Each row comes from the steps of one walk. Every step used is in the known rows, and no mark comes twice. Write the walk behind each row, first mark first.
Known rows:
R B Z: [ 33.6   0.3  10.6   7.8  -5.3   1.2  25.0   1.9 -22.0  12.5  11.2  10.9
 -24.0  -0.9 -35.6 -19.8   8.0  14.6 -10.5]
Z S C: [ 23.6  29.5  -5.2  -4.4   3.2 -27.1 -10.0 -33.0 -20.5   9.1  21.9  -0.7
  -3.5 -23.0  11.4  -4.9  35.8   2.9  19.5]
S C: [ 36.3  16.2   4.9  -8.4   3.4  -3.3   0.5 -23.7  -8.8  30.1   5.7 -18.3
   4.0 -26.9 -11.0 -12.3  19.0   5.4 -14.7]
B Z S: [  3.8  21.3  -0.2  12.0   8.0  -6.7   2.8  -2.7 -26.7 -22.2  28.7  10.5
 -25.2 -24.7  -0.4 -26.0  63.1   9.0  26.5]
S C F R: [ -0.1  11.1 -13.5 -15.8  13.1 -14.2   3.3  -9.6  24.2  31.3 -15.8 -15.4
  28.6 -13.1 -25.4  -6.7   5.5   9.3 -21.4]
F C: [ 38.7  -0.4 -12.0  -7.8 -10.7 -16.7  -6.7 -24.7  -7.3  -1.0  11.4  -4.1
  -7.0 -29.5 -20.6 -30.7  30.7  10.9   7.5]
R B Z S C: [ 31.0  19.9  -8.0  16.2  19.1 -22.2  18.2 -10.5 -13.1  22.8  13.7  29.5
 -18.9   9.8 -11.4 -18.8  25.5  14.0  20.1]
D Z B R: [ 25.5  18.2  -4.2 -15.8 -11.3  20.3  14.2  15.1 -15.1 -14.4   1.8  -5.7
  -3.2 -25.9 -14.8 -12.2  21.9  23.0  -4.3]
Z S: [ 13.8  20.9   7.5 -10.5 -19.9 -19.2 -11.9 -27.8 -41.6 -16.5  33.2  -4.8
 -18.2 -27.2   3.5   0.3  30.2   4.6  12.4]
F C S: [  4.7 -20.7 -18.0   7.9 -17.4 -22.2  -4.3 -17.3  -5.2  -9.0   6.7   6.2
 -15.2 -25.2  -4.1 -17.8  40.0  17.1  14.3]
B Z S C R D: [ 15.7  23.5 -13.7  26.9  14.8 -11.7  12.6  18.6   7.6   7.1   5.2   0.1
 -19.3  11.0  24.1 -31.7  58.9   0.3  27.6]
C R: [  7.5  -2.8  15.3   8.2 -39.2   6.9  10.2   2.3 -15.2  -2.2   2.1 -37.7
 -16.9 -27.0   4.3 -23.4  10.6   2.0 -13.4]
R D: [ 47.3  -0.4  20.3 -26.8 -29.5   0.1  -3.2   2.7 -27.8  10.0  16.7 -23.4
 -17.6   4.0 -17.8   6.0   4.1  -0.7 -34.1]
Z B: [ 23.0   4.8  17.8 -20.6 -16.6  -2.7  11.1 -33.6 -35.3  22.3   6.7 -22.4
 -22.4 -20.1 -12.5 -12.5 -18.3   0.7 -17.2]
R D Z S C F: [ 36.4  22.3 -22.2 -37.0 -16.4 -31.5   4.9  13.2 -16.5   0.4   6.2  10.7
  20.6   9.5   7.6  -0.9  25.5  26.7   6.1]
C F R B Z S: [-15.7   7.3 -16.8  -2.7   5.8 -26.8  14.1   5.5   6.9  -2.7  -1.2  20.9
   0.6  12.1 -33.7  -5.4   5.1  18.9   3.7]
S C R B: [ 31.8   2.3   1.8  16.3 -16.4 -12.2  22.3  -6.2   4.5  44.1 -12.1 -17.3
  -5.4   2.8  -4.0 -18.5 -13.4   7.3 -11.0]
C R B Z S: [  5.3   4.6   0.1  31.6 -18.9 -11.5  26.3  11.9 -12.8  -4.6   6.3   5.3
 -31.9   6.6   4.1 -28.8  15.2  10.8  20.3]
D Z S: [ 29.3  23.8 -15.8 -21.9 -26.0 -14.2  -6.1  -2.9 -46.9 -44.3  26.6  11.7
   3.8 -44.1   0.5 -10.2  50.4  27.8  16.3]

Which walk is each row?
[ 41.7  13.9   4.8 -15.0 -19.7  26.4  -0.2  48.0  -0.8 -22.6  10.1 -10.0
  -2.9  -2.3 -20.7   9.2  39.4  15.4 -19.6] : B R D Z
[ 20.3  16.9 -23.7  17.0  35.0 -22.0   5.6  -0.2  17.1  10.2  -0.2  25.2
  -5.3   5.6 -29.5  -8.8  30.8   8.9   6.6] : F R B Z S C
[-13.8   0.2  -1.7 -25.0 -12.2  -7.1   1.4  -2.9   3.9  -0.4  -5.4 -18.1
  16.0 -17.3 -36.8  -1.0  -2.5  10.9 -29.3] : C F R
[ 17.9  30.9 -17.2 -17.3  -1.7  -2.5   2.6  37.5  17.7  -5.1   2.0   6.2
  17.4  17.0   2.6  11.2  40.7  22.0  11.6] : B R D Z S C F
[ 18.2  16.4  -7.0  16.8 -12.0 -31.6   9.6 -17.8  -8.7  21.2   5.6  -0.4
 -11.7   4.2  17.8 -10.7   4.2   4.4  21.3] : Z S C R B
[ 48.8  -7.1 -28.6  -4.3 -30.2 -14.5   5.9  23.6   6.3 -18.5  -9.3  -7.1
  -0.9  -6.4   0.6 -40.4  32.9  22.2   8.2] : F C R D Z
[ 46.8   8.8 -14.7  -2.5 -18.2  -1.8  13.4  26.4   4.5  15.0 -14.1 -21.6
   9.7  -4.1  11.5 -24.7  25.0  13.6 -12.6] : S C R D Z
[ 25.0   5.1  -4.9  32.3   4.1  -3.4  33.1   9.8  14.0  38.8 -14.5  -5.5
 -11.2   5.3  -4.4 -38.4  11.2   9.3   1.4] : S C R B Z
[ 19.3  24.5 -41.4 -20.9   1.6 -39.3   9.9   2.8  -1.5  -6.8  -5.4  30.7
  33.3  -5.3 -17.3  -1.8  17.0  37.2  10.7] : D Z S C F R B
[ 46.6   1.9 -14.8 -31.1 -12.0   1.4  -8.8  31.0  -5.1 -26.7  -1.2  -8.0
  10.7 -13.9 -36.4   5.0  29.2  14.5 -39.4] : F R D Z
[ 27.4   9.0  22.4 -13.6  -8.9  15.3   8.8   7.3  -2.4  23.1   3.6 -24.7
 -28.9  19.1 -12.5   7.9 -10.2  -8.5 -21.0] : Z B R D
[ 21.3  -7.3 -14.5  12.5 -23.6 -12.5   3.5  -8.4   7.5  -4.0  -5.2 -20.4
 -10.0 -24.3   1.6 -45.3  27.6   8.9  14.3] : F C R
[  6.6  21.6 -19.6 -21.8  10.6 -39.1  -8.2  -6.7  12.4  17.5   0.1   0.0
  15.0  15.8  -0.9  10.7  14.7   4.0   1.6] : Z S C F R D
[ 28.5   7.9  -8.2  -8.6 -43.7 -11.6   4.8  31.9 -23.1 -29.9   7.5 -12.6
  -9.7  -3.5  22.0 -13.5  31.3  15.2   5.4] : C R D Z S
[ 24.1  12.6   1.9  11.4  -1.3 -17.8  16.1  -6.7 -29.4  -1.9  23.8  26.2
 -29.8   3.8 -18.9 -13.9  20.8  14.6  15.3] : R B Z S
[ 44.7  20.9 -34.4 -23.2  10.7 -22.5 -12.7  18.8   7.1 -17.9   1.3   7.6
  17.5  -4.7 -13.0   6.0  45.9  13.6  -9.7] : F R D Z S C
[  3.4  19.1 -19.6 -10.7   8.6 -45.1   2.7 -21.5   7.4  25.2  -0.7  15.6
  15.3  11.4 -13.4   7.6  -4.5  15.0   8.3] : Z S C F R B
[  5.4   7.7 -19.9   2.4  30.4 -15.4  23.8   4.3  32.7  39.0 -19.8  11.4
  18.3  12.2 -39.9 -18.0   1.8  18.4 -12.8] : S C F R B Z
[ 35.4  22.9 -28.1   2.7 -17.8 -30.1  16.7   5.8 -18.9  -7.2   1.2  17.1
   9.7 -12.8  12.7 -19.7  23.9  29.6  23.9] : D Z S C R B
[-18.0  28.8 -30.0  10.3  39.8 -20.1   6.3   2.2  21.5   1.0  -0.4  14.5
   8.4  -8.7  -7.1 -25.7  56.9  11.2  26.3] : B Z S C F R
[ 10.1  12.9  19.8  -5.7  -4.9  19.9  10.7  -6.5  -6.3  16.3   4.2 -22.8
 -24.9 -10.5 -13.6  -0.7  -2.0  -1.0  -8.7] : Z B R
